What can hang from each mark:
dumo: teki
dinog: dumo
teki: dumo saret
kagup: dumo saret
sarup: bigim
saret: kagup teki
mivudi: bamo kagup sarup teki
bamo: bigim mivudi

Every row comes from one small tree of marks. Brackets hold a mark, then the marks that hang from it, in alphabetical order. Every link used is in the known rows. Which tree was each row made from?
Known rows:
[kagup [saret teki]]: [-15.3  37.7 -49.7 -16.3  38.6 -33.9  40.9  20.2   4.8 -17.2 -40.1 -35.7
 -22.2 -17.9 -20.7 -49.9 -33.2  11.5  40.0]
[mivudi [bamo bigim] [kagup [saret [teki dumo]]]]: [  2.2  -2.4   5.6  12.7   4.1 -18.2  42.1   2.6  22.6  -1.7 -13.9  16.0
   9.8  -4.9  13.5 -26.4  33.9  29.5 -42.2]
[bamo bigim [mivudi sarup [teki dumo [saret kagup]]]]: [-19.2 -36.6  11.0   6.2 -30.8  23.6 -35.2 -26.2  26.9 -42.0  11.3  15.7
  28.5  53.5 -24.7  24.1  12.8  21.8 -18.7]
[mivudi [sarup bigim] teki]: [ 31.7   1.1 -10.2   0.8  18.1 -12.6  -6.2   7.4 -33.3 -14.6  42.7 -30.9
  -5.2 -17.0 -15.6  -4.4 -20.3 -59.0 -18.2]
[dumo teki]: [  1.8  27.1 -32.4   3.4  16.2  13.5   4.3  28.9 -35.6 -22.2  -7.1   6.3
  16.0 -32.3  10.0 -10.8 -23.9  -1.7  48.6]
[teki dumo [saret kagup]]: [-52.6   3.1 -68.8  10.6  -8.0  22.4  13.6  18.5  -8.6 -25.0 -22.5  -8.3
 -24.1  21.0  24.1 -30.3 -10.3  48.6   7.6]
[kagup dumo]: [-14.6  42.7 -29.5  -8.8  14.3 -22.8  -0.6  27.9   0.4  43.5 -19.2  14.7
 -27.0 -13.3  14.7  15.6 -28.3  19.1  21.0]
[teki dumo saret]: [-33.9   7.2 -64.4  31.1 -18.8  16.9  23.8  37.8  18.9 -14.9  -6.4   2.7
 -15.7  -2.6  22.7 -23.5 -25.1  43.8   7.2]
[mivudi sarup]: [  5.7  38.6 -25.9  -5.6   7.2  10.8  -4.1  17.5 -26.1  -1.1   2.7 -23.1
   4.4  -2.7  20.6 -17.2 -12.9 -33.7  -0.7]
[teki [saret kagup]]: [-46.2   8.0 -51.5 -13.0  -1.9  18.4  13.7   0.4 -21.5 -22.9 -30.5 -35.8
 -24.2  11.5  10.9 -29.2 -22.1  21.7  28.9]
[dinog [dumo teki]]: [ 11.0  25.2 -12.9  19.3  -3.4  -5.6 -11.4  38.9 -17.8 -25.1   9.0   4.2
  11.6 -34.1   6.5 -14.9 -17.6  14.5  76.4]
[bamo bigim mivudi]: [-22.4  35.2  13.5 -19.7 -36.1  -7.7  -6.1   7.8  48.5  10.7 -28.3  32.9
  -3.3 -18.0 -41.1  50.2 -38.7  -9.2  36.2]
[kagup dumo [saret teki]]: [-22.6  38.0 -46.0 -14.4  53.4 -55.7  26.1  14.7  13.1  27.1 -40.8 -15.4
 -36.9  -2.8 -18.7 -30.4 -23.6  36.2  35.3]
[kagup saret]: [-15.5  24.7 -36.2 -19.3  23.9 -31.2  30.1  32.2   9.7  -4.1 -47.4 -23.0
 -37.8 -21.5  -6.3 -27.2 -26.5 -27.8  25.1]
[dinog [dumo [teki [saret kagup]]]]: [-19.7 -13.9 -27.9  16.6 -12.5   9.7 -18.1   4.2 -27.3 -48.6  -5.7 -23.1
   5.0   6.4   3.3 -43.8   0.8  39.9  75.3]
[bamo bigim [mivudi teki]]: [ -0.7   9.3  35.0 -17.8 -25.9  -8.6  -6.8  -0.8  42.4 -15.5  -6.1  34.0
  17.6 -24.1 -50.8  64.4 -41.9 -12.9  33.4]
[bamo bigim [mivudi kagup sarup [teki dumo]]]: [ 19.5 -11.4  58.2  11.5 -50.3  32.8 -27.9 -14.9  38.4  -8.9  30.1  48.9
  35.9  16.5  -4.7  53.8  13.8  -4.7 -44.3]
[mivudi [teki saret]]: [ -9.0 -13.6 -29.4   4.6  -7.4  10.2  19.7  11.9   5.0 -41.7   5.7 -24.0
  -3.2 -18.1  -0.1  -8.4 -41.0  10.3  19.5]
[mivudi bamo [kagup saret] [sarup bigim] [teki dumo]]: [ 48.8 -49.2  21.6  34.5  26.0  -8.9  16.8   5.7 -24.3  -7.7  51.6 -23.0
  -6.6  -0.1  20.3 -27.6  53.5 -54.4 -77.4]
[sarup bigim]: [-12.5  29.0 -37.4  -4.6   6.6 -26.6  17.0  30.5 -11.1  12.7   3.9 -17.3
 -45.3 -39.9 -18.7  -1.1 -44.5 -36.2  14.4]

Which tree is each row?
[-47.9   3.5 -49.8 -14.7   8.8  -3.3  -5.7  -4.0  -9.7  23.5 -32.6 -16.1
 -36.6  28.3  10.8 -12.1 -13.7  45.8  19.2] : [teki [saret [kagup dumo]]]
[ 32.1 -17.2  30.4  -9.8  31.1 -18.2 -13.5 -14.6  -3.0  22.3   1.1 -14.9
 -17.1  13.7  13.6  -5.6  24.1 -28.5 -41.2] : [mivudi [kagup dumo saret] sarup teki]
[  2.8 -27.9  46.0  12.4 -46.5  31.1 -49.5 -48.0  35.1  33.8  14.6  31.1
  34.6  32.6 -18.2  27.2  32.1  10.7  -4.4] : [bamo bigim [mivudi [kagup [dumo [teki saret]]] sarup]]
[-23.5  31.9 -63.8   9.0  36.5 -26.6  40.5  38.9  14.6 -17.5 -35.6 -11.1
 -22.8  -7.0  -5.3 -48.8 -18.6  43.2  22.9] : [kagup [saret [teki dumo]]]
[-13.7 -41.0 -16.7  23.8 -13.0  22.5 -19.1 -18.3  -6.3 -35.1  37.1 -21.3
  -9.3  42.7 -37.2   1.0  -0.9  -0.8  -1.5] : [bamo [mivudi [sarup bigim] [teki dumo [saret kagup]]]]
[ 25.9  -8.3  77.5 -12.6 -43.3  25.7 -26.4 -30.7  26.0  -4.8  25.2  21.3
  34.2   0.9 -20.7  53.9   3.1 -35.6 -24.1] : [bamo bigim [mivudi kagup sarup teki]]
[ 35.9  -4.4  22.4  -3.8  19.7  11.0  22.1  -0.6 -28.8   9.1  -1.9 -38.0
   8.4   3.6  41.1 -44.3  51.2 -54.7 -39.2] : [mivudi bamo [kagup saret] sarup]
[ -4.0 -23.5 -22.6  -9.6   9.8  27.6 -11.2 -23.8 -40.2 -49.3  12.5 -46.7
  19.5  33.8  10.5 -32.7  -0.4  -5.7  -8.4] : [mivudi sarup [teki [saret kagup]]]
[-18.6  16.6  29.6 -22.5 -24.0 -15.7  21.2 -22.8  59.0   7.9 -43.2   4.4
  -9.9  -8.2 -53.7   9.0 -15.6   5.2  24.8] : [bamo bigim [mivudi [kagup [saret teki]]]]
[ 22.6 -22.5  32.0   8.9  16.9 -17.2 -26.5 -21.8   2.5  46.5  10.7  -5.6
 -29.5  14.6 -43.9   3.5  26.7 -51.1  10.6] : [bamo [mivudi [kagup [dumo teki] saret] [sarup bigim]]]
[  7.5  13.7   3.6   6.6   8.5  13.0 -13.2   5.5 -27.6  32.5  -0.1  26.1
  -0.8 -19.2  31.8  12.8   2.3  20.3  11.8] : [mivudi [kagup [dumo teki]]]
[-28.2  -7.4 -50.4  -3.2  11.8  28.2  -2.3  -3.4 -42.4 -42.9 -17.0 -23.0
   7.3   9.7   6.2 -39.2 -10.6  20.6  50.8] : [dumo [teki [saret kagup]]]
[ 10.3 -10.1  40.1 -12.8   7.0 -43.3  12.6  -4.9  29.4  59.1 -28.4  22.4
 -17.8  -9.0  10.5  13.2  34.0  -8.5 -41.4] : [mivudi [bamo bigim] [kagup dumo saret]]
[  7.6  -6.2  67.7 -13.7 -47.0  12.2  -6.3 -17.8  43.5  -5.0   0.6  36.1
  13.2 -22.5 -34.8  67.7 -24.8 -13.7   3.4] : [bamo bigim [mivudi kagup teki]]
[-40.5  43.2 -64.0  -3.6  24.2   9.3  18.3  18.6 -32.7 -22.3 -17.3  -1.9
  -3.3  11.6  18.0 -30.3 -18.3  66.2  20.8] : [saret kagup [teki dumo]]
[ -5.8 -44.6   9.8 -15.7   8.4 -18.8 -10.8 -30.3  -6.6   4.6  -1.1  12.2
  13.4  21.5   2.3  18.6  21.9  38.5 -19.0] : [mivudi [bamo bigim] [teki [saret [kagup dumo]]]]
[ 47.8 -26.8  50.9  20.0 -19.6  25.3  -7.9  -5.7 -11.1  -8.4  53.6  36.2
  56.6   1.3  51.1  16.7  53.3 -11.1 -90.1] : [mivudi [bamo bigim] kagup sarup [teki dumo]]
[-18.7  21.5 -30.1 -15.9  44.0  -4.6 -22.5   7.6 -54.1  14.3 -22.2  15.1
  -6.6   5.7  13.7   1.2  -0.4  29.8  41.4] : [saret [kagup [dumo teki]]]
[ 57.6 -10.4  44.1   6.4   5.5  40.2   7.6 -11.0 -50.6 -17.2  48.7 -18.4
  49.6  -7.3  50.9  -1.7  36.0 -36.0 -44.9] : [mivudi bamo kagup sarup teki]
[-12.5 -25.2  37.7   9.6 -51.5  16.4 -27.7 -32.1  52.4  31.5  -3.9  48.6
   8.7   5.7 -28.1  45.0   2.5  35.7  26.2] : [bamo bigim [mivudi [kagup [dumo [teki saret]]]]]
[ 26.5 -26.4  77.8 -21.1 -11.6 -26.4 -33.0 -40.5  54.8  34.8  -5.7  20.0
  -3.4  21.5 -39.6  44.1  22.0 -27.5 -33.9] : [bamo bigim [mivudi [kagup dumo saret] sarup teki]]
[ 25.5  19.0  17.6 -10.3   0.9  -0.7  -5.4   4.8 -17.9   8.7  20.6   2.7
  43.4  -1.5  22.5   0.6  24.1 -36.0 -33.2] : [mivudi [bamo bigim] sarup]
[ 31.7   0.5  24.4  12.6  10.5  -7.7  -5.3  -8.4 -40.6  71.8  51.4 -14.5
 -15.6  -0.4  34.7   1.3  42.8 -39.3 -53.8] : [mivudi bamo [kagup dumo] [sarup bigim]]
[-20.0 -18.0 -16.2  32.7 -31.3  27.1  15.5  17.7  41.3 -41.4  11.5  17.1
   4.7   3.3 -20.0  22.4 -30.1  46.2  36.7] : [bamo [mivudi [teki dumo saret]]]
[ 10.0   7.0  39.9  -8.2 -13.5 -13.7   1.8  -6.5   9.8  63.1  -1.4  39.7
   1.4 -14.3  32.8  36.6  29.0  11.7 -43.5] : [mivudi [bamo bigim] [kagup dumo]]
[ 56.8 -42.5  38.4   6.9  30.9 -15.6  16.1 -12.2 -32.1  -8.2  40.6 -47.3
  -6.5 -12.4   2.7 -28.9  43.3 -81.8 -55.3] : [mivudi bamo [kagup saret] [sarup bigim] teki]
